Each row was made from one small tree. Brackets hold a mark, then the marks that hang from it, in alphabetical order. Every link used is in the known rows. Write each row's tree.
In the rows, 128 means zero.
Known rows:
(luto fofak (rifi kuvas rizaleb)): [112 155 135 128 154 162  93 240 121 111 123 121 166 130 141 164 103 149
  94 109  91 105 114 136 158  63 206  75 143 123 139 132 111 179 157 109
 143 136 155 117 102]
(bodata (fofak (luto rifi))): [108 156 133 109 152 117 126 138 120 120 130 139 179 117 109 158 122 156
  99 122  91 100 132 103  88 118 100  99 109 134  92 124 143 157 186 125
 102  95 156 113 133]
(zamo rizaleb): [126 137 122  90 127 133 141 117 139 127 136 168 108 160 122 116 118 112
 135 115 155 146 142 150 126 141 129 122 130 116 130 117 136 128 163 120
 123 121 115 137 126]
(luto rifi): [125 148 135 134 153 138 111 164 112 142 142 129 139 133 117 141 147 151
 118 121 106 121 101 125 117 107 148 105 118 144 129 134 120 130 139 132
 124 142 148 134 128]
(bodata fofak): [113 130 132 107 135  98 137 113 124 103 115 141 147 116 112 150 118 121
 126 135 121 111 151 141 107 130 100 130 105 108 128 125 126 150 156 123
 129 123 148 123 139]
(bodata (fofak (luto (rifi (rizaleb zamo))))): [101 164 143  99 130 121 140 177 147 119 122 110 167 143 112 189 106 147
 105 149  94  89 103 116 122 126 115  89 114 124  72 124 151 163 213 145
 104  95 151 112 120]
(tikav natag): [117 114 131 138 129 143 128 125 146 145 159 143 163 145 135 137 164 117
 120 121 119 131 131 117 113 143 151 119 115 102 117  88 102 130 132 111
 136 114 131 118 136]
(kuvas (rifi luto rizaleb) (visun pato)): [155 135 141 114  72 142  83 191 159 161  91  92  84 142 154 168 143  99
 125 187  84  83 107  73 151 114 174  76 174 146  86 143 152 172 151 115
  90 105 133  98  53]
(natag rifi tikav): [100 157 134 129 130 135 158  90 135 158 116 129 169 127 121 138 131 124
 109 155  99 138 148 110 162 126 152 120  91 130 111 123 110 127 131  68
 154 131 163 130 121]
(luto fofak (rifi (kuvas (visun pato)) rizaleb)): [136 168 141 126 125 149  65 252 115 127 123  99 139 132 129 179 130 132
 109 137  69  89 116 110 158  34 212  52 156 112 152 150 107 188 144 105
 130 163 151 123  72]
(zamo pato rizaleb): [132 157 140  77 125 134 146 112 158 105 142 186 129 149 129  98 112 101
 133  97 170 155 112 155 121 134 130 133 115 110 119 124 145 125 184 143
 106 140  93 130 140]
(tikav (natag (rifi kuvas rizaleb)) (pato visun)): [115 183 155 113  90 211 172 193 141 149  78 114 208 131 131 191 112 132
  67 121 124 126 139 108 147 147 201 120 122  81  78  85  86 166 127  81
 130  83 125  63  91]
(luto fofak (rifi kuvas (rizaleb (zamo pato)))): [111 185 163 110 148 149 119 243 157  96 129 109 172 140 145 177  97 142
 109 112 117 104  72 152 166  57 201  79 128 100 120 138 123 168 181 156
 126 153 123 111 105]
(natag (rifi kuvas luto)): [115 172 154 130 138 161 167 125 170 141  82 109 171 116 122 161  77 156
  67 128 124 141 140 127 149 126 148 114 138 134  97 120 140 145 126  90
 114  78 138  87  96]
(rifi kuvas (rizaleb (zamo (pato visun)))): [129 167 168 114  83 157 153 209 182  94 106 108 137 142 140 168  90 120
  99 127 152  94  82 160 179 132 175 127 138  96  80 126 146 161 165 156
 108 124  77  87 102]
(rifi luto rizaleb): [124 118 133 115 111 173 127 167 158 130 109 116 134 144 125 146  89 124
  81 137 110 110 119 111 147 143 143 115 153 155  85 112 152 153 188 115
 116  79 138  96 101]
(bodata (fofak (luto (rifi kuvas (rizaleb zamo))))): [ 93 167 147 110 138 131 137 188 155 113 114 108 174 131 115 199  95 157
  97 147 102  83 104 127 127 125 141  82 128 119  70 123 153 182 206 135
 106  93 151 101 109]
(zamo pato): [134 147 147 113 126 130 135 123 147 107 134 141 150 117 136 107 119 115
 125 110 144 135  98 133 123 121 129 137 113 119 117 137 138 126 149 150
 112 150 105 121 141]
(natag rifi): [123 165 140 119 123 127 164 115 140 142  95 113 148 119 127 139 108 133
 107 138 121 156 131 131 150 120 125 124 111 122 126 130 119 121 106 101
 130 120 145 136 128]
(natag (rifi (kuvas visun) rizaleb) tikav): [107 165 136 131 107 157 117 150 164 156 103 106 157 124 126 172 110 119
 101 175  79 117 132 108 194 106 218  90 122 120  88 140 128 165 150  59
 163 143 166 120  86]
(fofak (luto (rifi kuvas (rizaleb zamo)))): [105 168 142 134 130 167 125 211 160 141 126  95 161 142 129 179 105 169
  96 140 104  98  77 112 153 122 174  77 153 141  67 127 158 162 184 139
 105  95 133 104  92]
(visun pato): [139 131 136 143 109 133 133 131 103 138 110 119 115 128 111 129 148 114
 136 154 121 110 136 116 132 126 118 114 139 130 159 129 110 142 103 109
 108 144 132 132 105]
(rizaleb (zamo pato)): [125 165 163 107 119 108 158 133 175 106 140 112 138 139 137 143 121 118
 145 131 162 123  79 148 141 120 124 132 109 103 106 133 140 114 159 185
 108 151  88 120 128]
(bodata (fofak (luto (rifi rizaleb)))): [105 148 128 104 133 135 119 172 125 120 119 132 175 122 111 165 107 144
  90 134  80  94 118 104 109 125 119  94 120 136  83 125 145 172 206 120
 108  91 168 114 129]
(pato visun): [148 139 141 116  95 131 137 155 119 116 126 134 119 139 132 132 134 123
  97 106 125 108 143 124 132 128 110 149 123 115 109 120 119 134 123 123
 109 101  88 100 121]
(tikav natag pato): [109 143 132 119 135 172 139 135 123 151 135 130 190 131 128 157 154 132
 131 122 136 135 133  95  95 148 174 119 118  97 109  91  94 135 138 122
 138 118 135  92 117]
(luto (rifi rizaleb)): [125 136 134 130 134 162 106 203 119 141 126 121 134 142 121 149 131 138
 108 135  99 114  86 127 144 115 171  96 129 148 119 134 124 149 166 122
 129 140 163 137 123]
(kuvas (rifi luto)): [128 128 135 119 127 135 127 139 155 144 106 125 120 133 161 140 127 135
 116 140 124 113 119 105 123 144 143 116 149 153  83 124 152 144 138 129
 100  76 125  89 100]
(bodata (fofak luto)): [109 142 127 105 130 107 140 110 131 109 122 137 172 115 117 148 106 137
 108 128 107 107 152 107  97 137  85 120 118 121  91 119 150 155 179 120
 108  83 138 108 133]

Which tree is each row?
[140 154 161  94  71 128 148 201 174 116  99 112 104 152 180 156 126 102
 129 146 141  93  70 138 171 140 159 127 130 112  70 131 146 151 154 170
  94 112  81  96 108] => (kuvas (rifi (rizaleb (zamo (pato visun)))))
[137 137 129 130 100 151  80 192 165 128 115 102 115 125 133 168 104 120
 114 153 107 105 110 126 164 106 203  95 162 114 100 148 147 171 148 119
 141 141 133 118  91] => (rifi (kuvas visun) rizaleb)
[ 90 163 155 109 109 160 180 131 185 156 102  94 166 161 118 180  97 122
  86 176 102 113 121 105 195 138 164 102 111 138  62 106 137 138 193  86
 137  87 154 100  85] => (natag (rifi luto (rizaleb zamo)) tikav)
[ 99 200 157 115 122 199 180 132 137 150  80 116 206 119 112 179  92 157
  56 126 116 108 169  84 145 139 179 129 118 128  59 106 115 158 150  63
 129  69 125  36  64] => (natag (rifi kuvas luto) (tikav (pato visun)))
[117 161 164  78 114 144 149 192 191  92 126 101 162 158 150 161  73 110
  98 117 130 108  98 122 165  90 143 105 135 111  85 112 147 149 221 163
 107  93  96  84  97] => (rifi (luto fofak) (rizaleb (zamo pato)))
[146 142 146 133  87 178  91 194 166 138  96  91 118 134 115 179 101 120
  88 164  98  85 123  94 160 112 187  80 184 136  94 133 152 184 163  97
 105 108 132  86  51] => (rifi (kuvas (visun pato)) luto rizaleb)
[ 98 173 142 120 120 206 161 171 148 161  80 109 212 120 129 188 108 137
  92 141 124 147 124 108 148 146 218 102 125  93  96  92  94 166 129  83
 149 109 162  88  99] => (tikav (natag (rifi kuvas rizaleb)) pato)
[123 167 156  99 107 141 104 220 204 109 125  72 136 157 146 207  75 128
  95 138 107  91 118 114 175  65 192  76 168  98  81 128 153 171 196 143
 122  94 102  73  54] => (rifi (kuvas visun) (luto fofak) (rizaleb zamo))
[ 90 183 143 106 139 179 175  99 133 164  94 113 201 121 108 161 102 145
  91 146 110 133 155  72 137 137 161 119 106 143  75 110 119 137 165  77
 139  93 159  76  84] => (natag (rifi luto) (tikav pato))
[117 146 125 123 127 169 110 191 128 146 132 118 159 138 128 143 118 153
  90 128  80 112  90  88 131 123 148  87 144 160  78 128 149 152 186 123
 106  92 149 120 114] => (fofak (luto (rifi rizaleb)))
[149 151 141 147 106 132  91 156 138 136 117 102 111 117 120 156 139 125
 136 156 111 101 134 117 138  96 171  93 160 111 139 150 129 160 103 112
 115 156 120 117  78] => (rifi (kuvas (visun pato)))
[113 142 146  92 111 130 134 205 179 124 103  94 121 161 182 175 101 119
 121 151 120  95 107 113 170 109 166  92 155 126  82 116 146 161 176 146
 107  74 116  85  81] => (kuvas (rifi (luto fofak) (rizaleb zamo)))
[115 162 133 109 128 132  88 187 146 121 123 117 170 118 114 187 105 148
  90 141  73  87 119 102 112 102 157  74 138 123  71 142 158 188 204 118
 113 104 159 105 104] => (bodata (fofak (luto (rifi (kuvas visun) rizaleb))))
[115 127 137 134 120 194 123 182 171 124  97 111 145 131 126 161  72 140
  70 132 120 104 123 125 157 144 181 106 171 148  83 116 155 175 174 102
 119  80 135  79  84] => (rifi kuvas luto rizaleb)
[112 149 140 123 153 155 124 159 153 103 120 122 172 127 140 152  81 150
  81  95 121 110 160 119 132  90 157 104 156 122 115 111 133 164 151 109
 122  79 117  70  88] => (rifi kuvas (luto fofak))
[129 184 175 123 111 166 136 239 161 109 120 111 145 146 132 178 112 140
  84 120 128  91  60 153 165 111 188 106 128 114  83 133 135 163 171 158
 103 136 100  97 102] => (luto (rifi kuvas (rizaleb (zamo (pato visun)))))
[129 170 178 108  89 176 159 208 203  97 103 103 150 150 135 179  68 127
  64 119 149  87  87 140 172 139 165 124 151 117  48 113 161 165 200 151
  85  76  70  51  80] => (rifi kuvas luto (rizaleb (zamo (pato visun))))
[112 158 170 114 112 176 151 187 210 105 106  98 153 141 135 176  65 131
  87 137 149 101  76 144 170 139 176 110 154 125  60 117 168 163 202 154
 100  97 100  72  83] => (rifi kuvas luto (rizaleb (zamo pato)))
[147 154 149 141 111 151  98 151 158 138 114  97 125 126 113 168 121 132
 102 149 109  94 140  94 128 105 159  91 173 130 107 135 146 165 137 107
  96 110 114  81  59] => (rifi (kuvas (visun pato)) luto)
[112 162 130 143 155 162 112 169 132 143 137 123 174 121 128 147 122 177
  92 115  97 111 105 100 115 116 157  90 149 151  86 130 152 154 154 121
 104  94 136 102 109] => (fofak (luto (rifi kuvas)))
[150 129 124 106  85 118  75 188 161 151 112 103  82 138 174 154 140 101
 148 173  95 105  95 102 156 111 190  95 153 126  87 154 151 160 140 135
 125 134 135 126  96] => (kuvas (rifi rizaleb) visun)
[127 159 156 114  99 153 110 197 214 130 118  70 117 153 129 206  83 130
 100 162 119  91  98 119 172 113 190  90 173 115  61 130 171 163 191 146
 114  94 108  79  57] => (rifi (kuvas visun) luto (rizaleb zamo))
[121 176 151  94  82 197 176 181 130 155  89 114 194 139 130 180 126 119
  76 124 116 131 137  93 141 147 172 126 106  87  80  83  81 150 135  90
 130  85 124  77 104] => (tikav (natag (rifi rizaleb)) (pato visun))
[124 136 134 103 136 124 120 158 149 124 113 125 136 136 178 140 117 131
 114 121 112 112 138  99 126 102 146 106 146 134 105 120 138 152 143 127
 107  74 119  83  98] => (kuvas (rifi (luto fofak)))
[ 81 199 146 108 156 184 166 129 136 140  86 111 232 112 124 174  79 156
  79 125 106 124 178  83 147  96 196 101 117 118  91 110 109 163 157  65
 149  91 154  55  67] => (natag (rifi kuvas (luto fofak)) (tikav pato))
[111 183 156 122 129 169 129 207 172 125 130 107 178 136 136 167  99 158
  93 125 115 103  57 113 149 118 174  82 145 136  59 132 166 160 199 157
  92 108 119 102 103] => (fofak (luto (rifi kuvas (rizaleb (zamo pato)))))
[ 94 165 138 146 139 150 155 104 143 152 105 127 179 115 123 150 115 137
 101 150 109 130 152 124 169 127 183 114 108 125 109 122 115 147 119  59
 158 132 161 116 107] => (natag (rifi kuvas) tikav)
[121 167 162 113 126 147 131 208 157 126 135 109 142 148 126 163 125 130
 118 137 122 112  46 142 154 110 168  98 115 127  98 137 134 137 186 170
 113 153 131 132 120] => (luto (rifi (rizaleb (zamo pato))))
[122 179 143 122 116 151  95 217 172 145 142  82 146 146 133 190 116 158
 103 149  88  95  74  97 149  97 186  62 159 130  58 141 164 162 190 149
 105 106 125 104  79] => (fofak (luto (rifi (kuvas visun) (rizaleb zamo))))
[116 176 153 106 121 154 132 198 165 131 140 108 168 147 133 153 116 145
 100 129 107 110  52 103 140 118 146  89 130 140  59 129 162 143 209 164
  89 107 117 115 116] => (fofak (luto (rifi (rizaleb (zamo pato)))))
[105 180 141  98  88 187 173 160 112 153  75 113 180 130 118 166 107 121
  85 150  99 113 146  90 172 139 178 130 101 122  76 116 101 154 155  68
 148 109 147  88  90] => (natag (rifi rizaleb) (tikav (pato visun)))
[140 151 144 117  99 165  82 215 156 118 104  90 135 136 128 178  91 117
  87 143  81  84 146  93 163  65 188  69 181 118 116 129 135 192 169  94
 114 107 125  83  46] => (rifi (kuvas (visun pato)) (luto fofak) rizaleb)
[113 152 129 138 138 182 104 203 138 142 122 116 169 128 129 156 105 165
  81 126  87 105  94 101 140 123 178  81 160 156  76 131 153 170 178 114
 109  92 148 106 102] => (fofak (luto (rifi kuvas rizaleb)))
[142 176 173  99  92 112 168 155 166  97 137 116 133 149 138 148 126 113
 119 112 161 107  90 145 145 124 109 146 106  92  91 126 135 118 154 183
  94 126  54  99 123] => (rizaleb (zamo (pato visun)))
[110 135 138 118 131 178 117 203 161 101 103 114 165 135 141 161  61 137
  70 110 107 104 144 121 161  97 181  95 169 128 103 111 140 181 180 100
 127  78 130  77  81] => (rifi kuvas (luto fofak) rizaleb)
[129 156 150 140  88 169 124 170 167 167 103 102 162 136 128 182 145 106
  96 168  92 128 127 110 165 115 200  76 136  89 115 107  98 166 113  64
 134 128 154 119  90] => (tikav (natag (rifi (kuvas (visun pato)) rizaleb)))
